Known rows, with every way that one mark hangs from another
mazu[bobub[suga[losudab zufal[nikas tepu]]]]: [ 1.90 -0.04  0.82 -4.52 -0.18  0.07  0.71  2.74  1.24 -3.55  1.09  3.04
 -2.85  0.07  3.21 -0.28 -1.37  1.03 -0.22 -2.55  1.11]
mazu[bobub]: [ 2.73 -0.89  0.91 -4.41 -0.20  0.66 -1.72  1.98  0.15 -2.68 -0.10  2.94
 -1.59 -0.48  3.58 -2.27 -2.17  0.47 -0.47 -1.05  3.88]
suga[bobub losudab zufal[tepu vatom]]: [ 0.31 -0.42 -1.94 -1.05  0.19  2.16 -0.26  0.08  0.87 -2.69 -2.62  1.96
 -2.75  0.42  3.03  1.10 -0.21  0.48  0.28 -1.66  3.24]
tepu[zufal]: [ 2.96 -1.04 -1.21 -5.43 -0.53  1.86 -2.97  1.00 -1.18 -3.55  0.72  0.61
 -3.85  1.43  4.52 -2.21 -2.18  0.08 -1.28  0.88  5.25]
losudab[suga[bobub[mazu] zufal]]: [ 2.14 -0.42  0.98 -6.10 -2.30 -0.23 -0.53  0.41 -1.66 -3.35 -1.73  0.22
 -3.23 -0.03  1.81 -1.07 -2.21  1.51 -0.38 -2.11  2.58]
zufal[nikas suga]: [ 2.92  0.57 -0.58 -7.27  0.22 -0.87 -0.59  1.78 -0.72 -3.85  1.42  5.49
 -1.40 -1.00  3.80 -2.04 -1.09 -1.23 -3.56 -2.25  4.33]
suga[losudab zufal]: [ 0.39 -0.07 -0.51 -5.58 -0.94  2.32 -2.00  2.17  0.55 -2.84 -0.96 -0.12
 -3.19  1.29  4.30 -0.30 -2.72  1.01  0.82 -2.46  3.59]
tepu[zufal[mazu]]: [ 2.54 -1.05 -1.49 -5.03  0.38  0.45 -2.35  1.90 -1.43 -3.02  0.64  0.56
 -4.98  1.51  3.51 -1.93 -1.09 -0.31 -2.31  1.71  3.57]
tepu[zufal[mazu nikas suga vatom]]: [ 3.31 -1.09 -2.22 -4.89  2.01 -0.41 -1.12  1.14 -1.64 -2.90  1.51  3.95
 -3.03  1.04  2.97 -0.97  0.21 -0.86 -3.82  1.85  3.06]
tepu[zufal[mazu[bobub] nikas suga]]: [ 3.49 -0.69 -0.74 -5.56  0.37 -0.84  0.12  1.44 -0.82 -3.41  1.59  3.58
 -3.52  0.26  2.96 -1.07 -0.83 -1.02 -2.29  0.81  2.59]
suga[losudab zufal[tepu vatom]]: [ 0.12 -0.54 -2.39 -2.32  2.19  3.52 -1.42  1.20  0.74 -2.13 -1.03  2.03
 -2.72  1.92  3.55 -0.01 -0.85  0.68 -1.02 -0.62  2.40]
suga[bobub[mazu] losudab zufal]: [ 1.09 -0.25  0.32 -3.79 -2.54 -0.88 -0.49  2.55  0.23 -3.46 -3.10  0.06
 -3.35  0.55  3.23  1.41 -3.37  1.79  3.28 -3.14  4.06]
suga[bobub[mazu] losudab zufal[tepu vatom]]: [ 0.89 -0.68 -1.48 -0.59  0.58  0.13  0.26  1.64  0.29 -2.58 -3.09  2.29
 -2.75  1.21  2.51  1.67 -1.37  1.47  1.67 -1.22  2.95]
bobub[mazu suga[losudab zufal]]: [ 1.58 -0.57  0.02 -6.16 -0.26 -3.09 -0.23  6.11 -0.17 -4.23  0.29  0.70
 -4.42  2.51  2.57  0.73 -3.52  3.04  1.02 -3.36  0.98]
bobub[mazu suga[losudab zufal[vatom]]]: [ 1.77 -0.90 -0.56 -5.36  0.84 -2.71 -0.79  5.94 -0.37 -3.74  0.10  1.32
 -3.93  2.67  2.48  0.86 -2.76  3.27  0.62 -2.71  0.95]
losudab[suga[bobub]]: [ 1.83 -0.27  0.14 -5.59 -3.07  0.16 -2.15  0.27 -1.82 -4.00 -0.71  0.74
 -1.55 -0.90  1.55 -2.50 -0.97  1.35 -2.09 -2.30  3.78]
bobub[mazu suga[zufal]]: [ 2.84 -0.58  0.50 -7.16  0.95 -2.98  0.32  5.26 -0.63 -3.67  0.18  1.45
 -5.63  2.23  3.24 -0.12 -3.00  1.90 -0.51 -2.34  0.93]
tepu[zufal[nikas suga[losudab] vatom]]: [ 2.91 -0.94 -2.26 -4.78  0.35  1.02 -2.22  0.99 -1.02 -3.80  1.81  3.69
 -1.46  1.15  3.78 -0.72 -1.14  0.30 -1.64  0.25  4.81]
tepu[zufal[mazu suga]]: [ 2.70 -1.61 -2.44 -5.61  0.72 -0.52 -1.54  1.55 -1.12 -3.84  0.69  1.68
 -3.98  1.03  2.65 -1.47 -1.36 -0.57 -2.36  0.23  2.94]

Rows
[ 1.82  0.11  0.44 -5.53 -1.07  0.20 -0.21 -0.23 -1.84 -2.27 -0.97  1.51
 -3.22 -0.36  1.68 -0.98  0.63  0.50 -3.13 -0.78  1.52] | losudab[suga[bobub zufal[mazu nikas vatom]]]
[ 1.82  0.34 -1.10 -3.75  4.38  1.96  1.07  0.77 -0.45 -0.58 -0.24  4.38
 -5.02  1.39  3.81 -0.69  1.69 -1.92 -5.02  2.30  0.77] | suga[zufal[mazu nikas tepu vatom]]
[ 2.07  0.98  1.04 -5.02 -0.08 -2.48  0.43  4.41 -0.42 -2.79  2.10  3.97
 -3.22 -0.32  2.37 -1.02  0.77  0.04 -3.38 -0.64  0.77] | zufal[mazu[bobub[suga[losudab]]] nikas]
[ 0.73 -0.58 -3.62 -1.97  0.29 -0.45 -0.07  0.83  0.87 -4.98 -0.77  4.36
 -0.73 -0.86  1.28 -0.75 -0.67 -0.42 -1.49 -3.51  3.28] | zufal[suga[bobub losudab] tepu]
[ 2.61 -1.39 -1.97 -4.60 -1.78 -0.83 -1.82  1.50 -0.73 -4.99 -0.23  1.45
 -2.51  0.66  2.84 -0.42 -3.08  0.92  1.16 -1.58  5.18] | tepu[zufal[suga[bobub[mazu] losudab]]]
[ 1.51 -0.36  0.30 -6.07 -1.91  0.15 -0.55 -0.03 -1.45 -2.99 -1.58 -0.03
 -3.80 -0.35  1.42 -1.29 -0.57  0.66 -1.95 -1.95  1.61] | losudab[suga[bobub zufal[mazu]]]
[ 2.04 -0.61 -1.61 -3.15  2.38 -2.47 -0.28  3.32 -0.28 -2.47  1.07  6.61
  0.36 -0.65  0.84 -0.02  1.14  0.22 -3.31 -0.70  1.00] | zufal[mazu[bobub] nikas suga[losudab] vatom]
[ 2.17  0.43 -0.84 -4.13  3.53  3.28  0.54 -0.09 -0.18 -1.09 -0.06  4.46
 -4.20  1.26  4.90 -0.93  0.51 -1.51 -3.91  1.51  2.34] | suga[zufal[nikas tepu vatom]]
[-0.26 -0.56 -2.67 -1.95  3.03  2.07 -0.61  2.06  0.39 -1.60 -1.02  1.80
 -3.68  2.03  2.47  0.22  0.25  0.18 -2.10  0.31  0.60] | suga[losudab zufal[mazu tepu vatom]]
[ 3.65 -0.95 -1.91 -5.40  1.25  0.99 -1.85  0.50 -1.37 -3.38  1.59  4.20
 -2.25  0.94  4.15 -1.32 -0.80 -0.47 -2.74  0.91  4.72] | tepu[zufal[nikas suga vatom]]
[ 0.46 -1.02 -0.97 -3.20  1.54  1.18 -1.28  2.78  0.46 -1.46 -1.39  1.07
 -2.96  1.28  2.73  0.61 -1.03  1.21  0.09 -0.75  1.08] | suga[losudab zufal[mazu[bobub] vatom]]
[ 1.81 -0.23  0.17 -4.92 -0.62 -0.48  0.61  0.71 -0.20 -2.00 -3.03  0.69
 -5.91 -0.42  3.59 -0.02 -0.61 -1.08 -0.99 -1.41  2.45] | suga[bobub zufal[mazu]]
[ 1.11  1.10  0.31 -2.18 -1.47 -0.15  1.92  1.67  0.32 -3.23 -1.71  2.66
 -3.54  0.42  3.19  1.45 -1.45  0.44  1.20 -1.73  3.16] | suga[bobub[mazu] losudab zufal[nikas tepu]]
[ 0.36 -0.76 -1.19 -2.48 -0.62  0.04 -0.88  1.65  0.07 -2.08 -3.03  0.45
 -3.48  0.24  2.60  1.38 -0.18  0.91  0.55 -1.75  2.38] | suga[bobub losudab zufal[mazu vatom]]
[ 2.14  0.42  0.78 -5.05 -1.29  0.22  1.11 -0.17 -1.48 -3.28 -0.81  2.13
 -3.26 -0.12  1.79 -1.02 -0.91  0.57 -1.88 -1.10  2.06] | losudab[suga[bobub[mazu] zufal[nikas tepu]]]
[ 2.06  0.08 -0.33 -3.15  4.29  1.98  1.75  0.81  0.07 -0.51 -0.25  4.73
 -4.69  0.89  3.57 -0.39  1.50 -1.74 -3.98  2.08  0.20] | suga[zufal[mazu[bobub] nikas tepu vatom]]
[ 0.41  1.29 -0.63 -3.96  0.30  3.14  0.15  1.28  0.84 -2.67  0.40  2.58
 -3.37  1.14  4.22 -0.11 -0.77 -0.27 -1.21 -1.12  2.67] | suga[losudab zufal[nikas tepu]]
[ 3.26 -0.27 -1.75 -5.65  2.56 -0.33 -1.49  1.48 -1.02 -2.84  1.16  6.95
 -0.34 -0.41  3.42 -1.59  0.23 -0.72 -4.52 -0.82  4.19] | zufal[nikas suga vatom]
[ 2.75 -1.37 -0.82 -4.83  0.17 -0.46 -1.22  2.45 -0.90 -3.34  1.14  0.93
 -4.78  1.14  2.93 -1.30 -1.02  0.21 -1.51  0.92  2.23] | tepu[zufal[mazu[bobub[suga]]]]
